Known rows, with every way that one mark hangs from another
{L {H T}}: [ -9.8  11.6  11.7 -20.5 -25.2 -26.3 -31.5   1.6  -2.8  19.0  -2.4 -13.6
 -21.5   8.5 -20.4  -0.2   4.1   5.1  19.5]
{L {H E J W} T}: [ -5.4  14.3 -38.2  -4.7 -62.6 -16.3   8.5   4.3 -23.0  46.6  45.8 -41.5
 -59.3  -9.1 -31.8 -10.3  10.2 -23.5  53.8]
{E J}: [ -0.5 -26.2 -11.7 -13.1  16.4  19.6   5.7 -12.0 -20.2 -14.8  -3.3  -1.3
 -13.1 -14.2  10.8 -13.3  -5.0 -11.4 -27.9]
{L {H E W} T}: [ -6.3  26.2 -14.2  -3.0 -44.1 -24.2   4.2   6.8  -5.7  37.1  22.7 -26.8
 -30.8  11.8 -34.1  -5.0  -0.8  13.5  73.2]
{R {L {H E J W} T}}: [ -8.5  32.5 -43.6  -6.6 -40.5  -2.5   5.9   6.5 -38.5  75.0  30.2 -33.4
 -53.5 -10.3 -16.3 -26.0  23.4 -42.9  58.9]
{H J L T}: [ 10.3   6.3 -35.1 -20.2  -2.6   5.7  -1.5  -0.1 -22.6  38.5   3.3 -49.8
 -21.5   5.3  11.4 -31.8  32.5 -19.6  11.8]
{W T}: [-14.7   4.9  -3.3 -15.9  -6.7  -6.6   8.3  10.2  -4.8   5.3  -5.4  14.6
 -30.3  34.1 -25.8 -17.5   6.0 -16.8  -4.6]
{R {L H T}}: [ -9.9  22.6  -8.6 -26.1  -7.4 -23.4 -32.2  -0.3 -35.6  45.8  -9.0  15.4
 -32.1 -19.8 -20.7 -17.0   9.3  -9.9  34.3]
{R {L {H J}}}: [ -3.1  12.0 -22.8  -6.4 -22.7   8.5 -17.6   5.8 -53.1  44.0  23.2 -12.0
 -45.7 -35.7  -1.9  -6.5  21.3 -55.9  -7.7]
{L H T}: [ -6.0   4.7  -1.0 -24.4 -31.0 -35.8 -30.5  -1.5 -19.9  17.1   3.9   5.8
 -39.6 -19.8 -37.2  -1.4  -3.5  11.2  27.5]
{E J {L H T}}: [-25.4 -15.9 -26.7 -49.7   8.4  14.7 -32.3  18.1 -56.2  10.1  -0.6  -9.4
 -51.7 -44.4  -8.3 -26.7   6.5  -6.6   7.4]
{H E L T W}: [ 12.9  42.8 -23.6   1.6   5.6   7.7  31.0  11.9   8.0  50.6  -1.4 -67.1
  15.0  53.4  12.3 -29.2  27.3  15.9  73.2]
{E {J T} {L H}}: [-16.6   2.5  -6.3 -27.5   7.4  32.5 -18.7  20.8 -62.8  -2.1  -0.4 -33.9
 -57.9 -20.2  -3.4 -20.7  18.9 -46.4  -2.5]
{H E {J T} L W}: [ 24.1  39.7 -40.7  19.5 -17.8  23.4  48.0   7.6 -31.7  44.7  26.1 -90.5
 -42.9  33.3   0.7 -29.2  39.5 -52.8  54.2]
{H E J L T W}: [ 10.1  29.1 -48.2   1.4 -13.9  17.7  33.1   8.0  -8.2  59.1  20.3 -81.8
 -14.5  36.4  13.4 -35.4  37.5 -17.7  53.5]
{E {J T} L}: [-16.8  -4.9 -13.3 -24.8  35.0  45.4  -3.4  15.9 -43.8  -8.4 -15.2 -29.7
 -38.6  -1.8  15.2 -37.3  21.4 -45.9  -6.7]
{E {J T} {L {H W}}}: [-11.9   0.3 -19.0 -13.5  -1.2  39.1   1.1  35.2 -65.7   8.1   8.1 -37.7
 -49.8 -14.7  -3.2  -8.1   9.2 -52.6  24.4]
{R {L {H J W} T}}: [ -4.6  10.3 -43.2 -14.7 -38.4  -7.8 -10.3  13.0 -54.8  64.3  21.1  -5.5
 -54.4 -35.6 -16.8 -11.3   5.2 -50.2  39.3]
{R {L {H E} T}}: [-14.8  46.7  -6.7 -18.6  -8.4 -19.7 -16.2  -5.2 -17.7  56.3  -0.2 -15.7
 -32.0   6.2 -18.4 -31.2  26.7  -0.9  53.1]

Rows
[-27.5 -12.9 -32.0 -32.3  -5.4  39.8   8.9  50.9 -65.7  14.5  10.2 -10.8
 -48.9  -8.5 -16.6 -15.3   2.2 -42.9   2.6]
{E J {L {H {W T}}}}
[ 22.3  35.0 -28.8  19.0   6.6  20.9  43.5  14.9  -7.7  37.8  15.2 -60.0
  15.6  28.2  12.5 -13.5  18.8  10.4  58.7]
{H E L W}
[ 19.6  26.0 -19.2  -6.0  32.0  26.2  32.4 -14.2 -30.0  10.4  -7.5 -72.4
 -37.9  31.9  10.2 -49.0  38.2 -21.3  19.0]
{H {E {J T}} L}
[-16.4  21.1 -30.8   0.8 -66.0   2.5  30.6  21.1 -27.8  41.7  44.6 -37.8
 -69.6  24.6 -41.6  -9.0  16.6 -50.1  24.2]
{L {H E J {W T}}}
[-35.8   4.0 -41.2 -20.2  19.8  56.8  41.7  38.1 -31.0  20.7   6.0 -34.0
 -30.0  36.4   6.0 -45.8  21.7 -32.9  15.7]
{H {E J L} {W T}}
[ -9.6   7.4 -16.4 -12.9 -18.9   4.7  11.1  -1.1 -11.0  22.3  13.8 -46.7
 -24.7  22.0  -5.5 -16.5   8.4  -1.5  35.8]
{L {H {E J} T W}}
[ -5.2  17.1 -18.9   4.4 -46.8   0.4   1.3  -6.3 -17.2  26.2  44.1 -46.6
 -51.5  -9.3 -16.5  -2.6  23.1 -27.9   3.6]
{L {H E J}}
[ -7.5  47.2   0.1   2.6  -1.7   3.5  -2.3  -0.1 -19.1  45.7   9.6 -26.4
 -14.9   7.3  -0.9 -15.5  30.8 -11.0  27.2]
{R {L {H E}}}
[-17.9  16.8 -27.8  -3.3  25.2  56.7  33.5  23.0 -30.8  13.9   3.4 -61.4
 -26.1  28.7  19.8 -40.1  26.9 -43.9  37.3]
{H {E {J T} L} W}
[-26.6 -23.7 -35.4 -47.4  32.8  26.7 -15.0  13.6 -38.7   0.4 -15.8  -3.4
 -27.9 -25.2  10.6 -42.6   9.5  -7.6   3.7]
{E J {L T}}
[ 16.1   7.2 -47.1  -8.6 -12.6  14.0  19.5  13.8 -26.4  48.5  11.9 -54.6
 -14.6   9.6  11.0 -21.0  20.8 -25.8  36.5]
{H J L T W}
[-30.7  33.1 -21.4  -9.1  10.9  30.0  11.3  36.4  11.8  42.8   0.0 -53.3
  17.0  44.4  20.3 -30.4  28.2  -1.4  63.6]
{H {E L} T W}
[-10.0  15.6 -29.1  -1.4 -38.7  30.4  -3.6  43.9 -65.6  32.5  32.9 -52.1
 -64.9 -21.1 -12.5  -2.3  20.1 -78.2  33.3]
{E {L {H {J T} W}}}
[ 22.7   8.4 -41.3   5.7  22.5  38.5  51.5   4.5 -30.1  22.3  11.5 -63.6
   2.7  12.6  24.7 -25.0  17.6   2.4  28.6]
{H {E J} L W}
[  9.9  33.9 -25.8 -15.8  13.3  -8.8  12.3  -6.6  -3.0  37.3  -3.8 -46.4
 -12.5  24.0  -5.6 -40.2  29.6  28.0  56.1]
{H E {L T}}
[ 11.0  15.9 -37.6 -11.8  22.7  28.1  38.3   1.8 -13.6  34.7  -4.7 -68.6
   0.6  38.6  23.3 -43.0  25.6   7.5  43.7]
{H {E J} L T W}
[-17.0  25.8 -27.1 -14.4  -5.5  22.7  32.2  15.8 -47.4  47.3   7.1 -17.3
 -47.9  28.5 -14.3 -33.0  18.5 -46.3  19.0]
{R {L {H {E J} {W T}}}}
[-36.1  22.4 -30.5 -22.6   1.6  31.9  -3.3  16.7  -1.6  41.3  10.3 -64.2
 -23.8  21.6  19.7 -48.0  50.3 -29.6  20.7]
{H {E L} J T}
[-21.9 -18.7 -38.7 -37.7  -1.0  23.7 -13.1  34.0 -60.1  20.3   7.6 -14.4
 -40.7 -41.9  -7.3 -14.8  -5.5 -13.3  29.6]
{E J {L {H W} T}}
[-27.3  -1.0 -47.3 -26.3  24.1  40.7  20.2  22.5 -27.1  23.3   4.5 -37.5
 -20.3   1.3  13.8 -44.1  13.7  -5.8  46.2]
{H {E J {L T}} W}
